Each row comes from the steps of one walk. Every step used is in the known rows, and no mark comes twice. Write the walk behind each row, first mark first.
Known rows:
e -> h -> g: [  5  -9 -13 -17  -2   7 -15  -6   2 -15   3 -15  -8  -9  -7 -12  10  -8
  -7  -9  11 -25]
b -> u: [-11  -7  16   4  -5   1  11 -11   5  -1   7 -13   2  15   6  -1   7 -14
  -7 -18   7 -15]
e -> h -> x -> g -> b: [ -4   3   9 -13 -19  10   8 -19  24 -19   8   1   0 -33 -14 -17  30  10
 -13  -5  24 -36]
e -> h -> x -> g: [ -8  -4  13  -3 -18  -1   0 -23  20  -5   5  -2  -2 -17 -15 -20  29   0
 -13  -6  26 -38]
e -> h: [ -6   2   1  -8  -3  11  -1 -12   4 -10   8 -12   0  -9  -8  -3   8  -7
   5 -12   9 -21]
u -> x -> g: [  3  -6 -14  19 -14 -14  -6 -18  10  10 -13 -10  -9  -1   1 -24  11   6
 -13 -13  24 -19]
g -> u -> w: [  5  17  16  18  -6   7 -11  -9  -2  -9 -14 -23 -12 -10  -2 -13  10   1
   2 -19   4   7]
x -> g -> u -> h: [ 11   3  -5  19 -24 -10  -5  -6   8  14 -16 -12 -24 -18 -12 -31  20   5
  -8 -13   7 -24]
h -> g -> b -> u -> w: [  4  -4   9  -7  -5   5   6  -4   9 -26  -1 -23   0  -4  14  -8   6  -6
 -14 -29  12  -9]
x -> g: [  6  -8   0  12  -6 -13   4 -11   6  -2  -3  -6 -12  -2  -9 -16  14   5
 -19 -11   5 -18]
e -> h -> b -> u -> w: [-16  -4  44 -11   1   9  16 -26  11 -16   8 -14   5   1   8   3   5  -2
   8 -36  16 -30]
h -> x: [-13   7   5   7 -14  15   3 -16   5  10   4  -1 -10   1   9 -15  19 -10
  -6 -10  27 -10]
b -> u -> h -> x -> w: [-21   2   5  14 -31  -4  23 -16  21  18  11 -12  -9   8  28 -23  12 -33
   7 -34  25 -33]
b -> u -> w: [-10  -1  26  11  -3  -3  11 -14   6  -6   1 -25   5  13  14  -3   2 -14
  -2 -33  12  -9]
b -> u -> x -> w: [-10   0  -4  16 -14 -13   6 -22  16   3   1 -22   0  18  22 -12   1 -22
   8 -30  16 -19]
g -> b -> u -> x: [ -9   2   0   2 -14  13   9 -17  14  -1  -2 -13   9   1  16  -5   6  -3
  -3 -18  25 -15]
g -> u -> x: [  3  13  -7  17 -13  10 -22 -16   0   9 -18 -15 -12  -6   2 -19  13   2
   2  -7  20   0]
b -> u -> x: [-13  -5   3  11 -11   1   0 -20  10  12  -4 -17   6  17  17  -9   5 -13
  -2 -20  27 -17]
g -> b: [  1  11  -6  -3  -4  18  13  -4   2 -11   4  -5  -6 -11   3  -4   7   4
  -3 -13   7  -4]
x -> g -> u -> w: [ 14   8  18  23  -9 -14 -11 -12   5 -12 -18 -20 -15 -15 -15 -22  19  12
 -12 -18   1  -4]
b -> u -> h: [-14  -6   2   8 -17   1  17  -7   8  19   5 -15  -4  10  15 -12   4 -22
   1 -28  17 -27]
h -> e: [  4  -6  -8  -2  -6   7  -4 -18  -4  -3   1  -8 -21  13  20 -22   7  -8
  16 -10  11 -14]
x -> g -> u: [ 13   3   8  16 -10 -11 -11 -11   5  -6 -13 -10 -16 -13 -20 -20  24  12
 -16  -2  -4 -10]

Write each row's walk:
[-13  -8  30  -3   1   8  20 -21   3   3   6   1  -5  16  11   1   8  -2
  -4 -23  10 -20]	h -> b -> u
[ -4  -8  -5  -9 -23  12  20 -14  11   1   6 -10 -12   2  33 -23   5 -13
  20 -22  20 -34]	g -> b -> u -> h -> e
[ -6   6  23   1  -5   9  20 -10  11 -20   3 -21   9  -2  13   1   3  -5
  -2 -32  10  -6]	g -> b -> u -> w
[ -5 -14   6  17 -15 -19   2 -24  17   7  -9 -14   5  11   4 -17  14  -3
 -18 -18  23 -28]	b -> u -> x -> g
[ -7  -1  -4   3 -10  14  18 -10  -2  24  -1   3 -25   0  17 -16   4   1
   7 -28  20 -23]	u -> h -> b
[ 13   2 -21   9 -13   6 -34 -10  -2   4 -23 -18 -19  -6   1 -26  16   1
  -9  -4  20  -5]	h -> g -> u -> x
[  1  -8  16   0 -10  -8  20 -12  18 -18   4  -7   3  -7  -5  -6  16   6
 -22 -16   3 -24]	x -> g -> b -> u
[ -2 -17 -11   0 -17  -2   4  -2   6  13  -1 -17 -11   8  15 -21   6 -22
 -11 -26  18 -30]	b -> u -> h -> g
[ 16   7   3   9  -5   3 -26  -2  -5 -14 -20 -25 -20 -10  -2 -21  13   0
  -8 -17   6   5]	h -> g -> u -> w
[ -8  -1  14 -16   2  18   7 -20   2  -7   8   1  -9  -8  -3  -2   8   6
   8 -17  13 -27]	e -> h -> b
[ -7   2  14  -5  -6  11  21  -8  10 -13   9 -10   6   0   7   3   8  -5
  -7 -18   6 -13]	g -> b -> u
[ -2   4  -8   6 -32   7  19  -9  20  12  -1   3 -15 -26   7 -31  25   4
 -12 -16  31 -32]	u -> h -> x -> g -> b
[  5  19 -14  22 -16  -5 -17 -17   7   1 -14 -20 -17  -3   8 -21  10  -6
  12 -16   8  -3]	g -> u -> x -> w
[-24  -1  11  10 -29  11  17 -15  15  28   6  -6  -4   6  21 -21  16 -26
  -2 -24  37 -33]	b -> u -> h -> x
[-10 -19  22  -7 -10  -7   6 -37  22  -1  -3  -4   6  -1  -1 -11  16   9
  -6 -21  28 -49]	e -> h -> b -> u -> x -> g
[-10  13  -1  12 -16   1   8 -14  11   1   8  -6 -16   3  14 -19  14 -19
   4 -19  15 -12]	h -> x -> w
[ -2  10 -23  19 -12  -8  -2 -17   7   5  -4 -17 -12   6  20 -18   1 -13
  11 -24  15 -10]	u -> x -> w
[ -9  -3  26   1 -21   0  19 -20  25 -10   6   1   4 -10   1 -14  29   1
 -24 -13  21 -29]	h -> x -> g -> b -> u
[ 11   1  -4   2  -7  -3  13  -6  10 -15   0  -3  -9 -17  -9 -12  16  15
 -18 -11   3 -16]	x -> g -> b
[  4  -9  -1 -14  -5   9   7  -2   8 -19   4 -12  -1  -1   8  -6  11  -6
 -18 -15   7 -15]	h -> g -> b -> u
[  0 -11   3 -29  -6  13   2  -8  15 -32  10 -15   8 -14  -3  -2  12  -7
 -11 -13   9 -33]	e -> h -> g -> b -> u
[  2  -4  26   6  -9 -11  21 -12  19 -24  -1 -18   5  -8   1  -8  11   6
 -17 -30   7 -18]	x -> g -> b -> u -> w
[ -2 -10 -11 -22 -13  12  -8 -15  19 -20   1 -19  11 -12   7  -9  11  -6
  -7 -14  29 -34]	e -> h -> g -> b -> u -> x
[-19  -9  20 -11  -7  14   5 -34  14   3   3  -8   7   5  11  -2   8  -2
   8 -22  31 -38]	e -> h -> b -> u -> x
[ 11   0  -4 -12  -6  11 -29  -7   2 -21  -7 -18 -13 -20 -19 -15  20  -1
  -4  -1   3 -19]	e -> h -> g -> u
[-15  11   4  -3 -16   5   3 -20  18 -11  14 -10  -5 -10   4 -14  17 -20
  11 -17  16 -29]	e -> h -> x -> w
[ -8   1  -2  -1 -20  13  26  -4  13   5   7 -11  -1  -7  16  -8   5 -12
   0 -27  16 -27]	g -> b -> u -> h
[-18  11   2   4 -32   8  32 -11  26   6  14  -8  -6  -8  28 -19  14 -24
   8 -32  22 -32]	g -> b -> u -> h -> x -> w
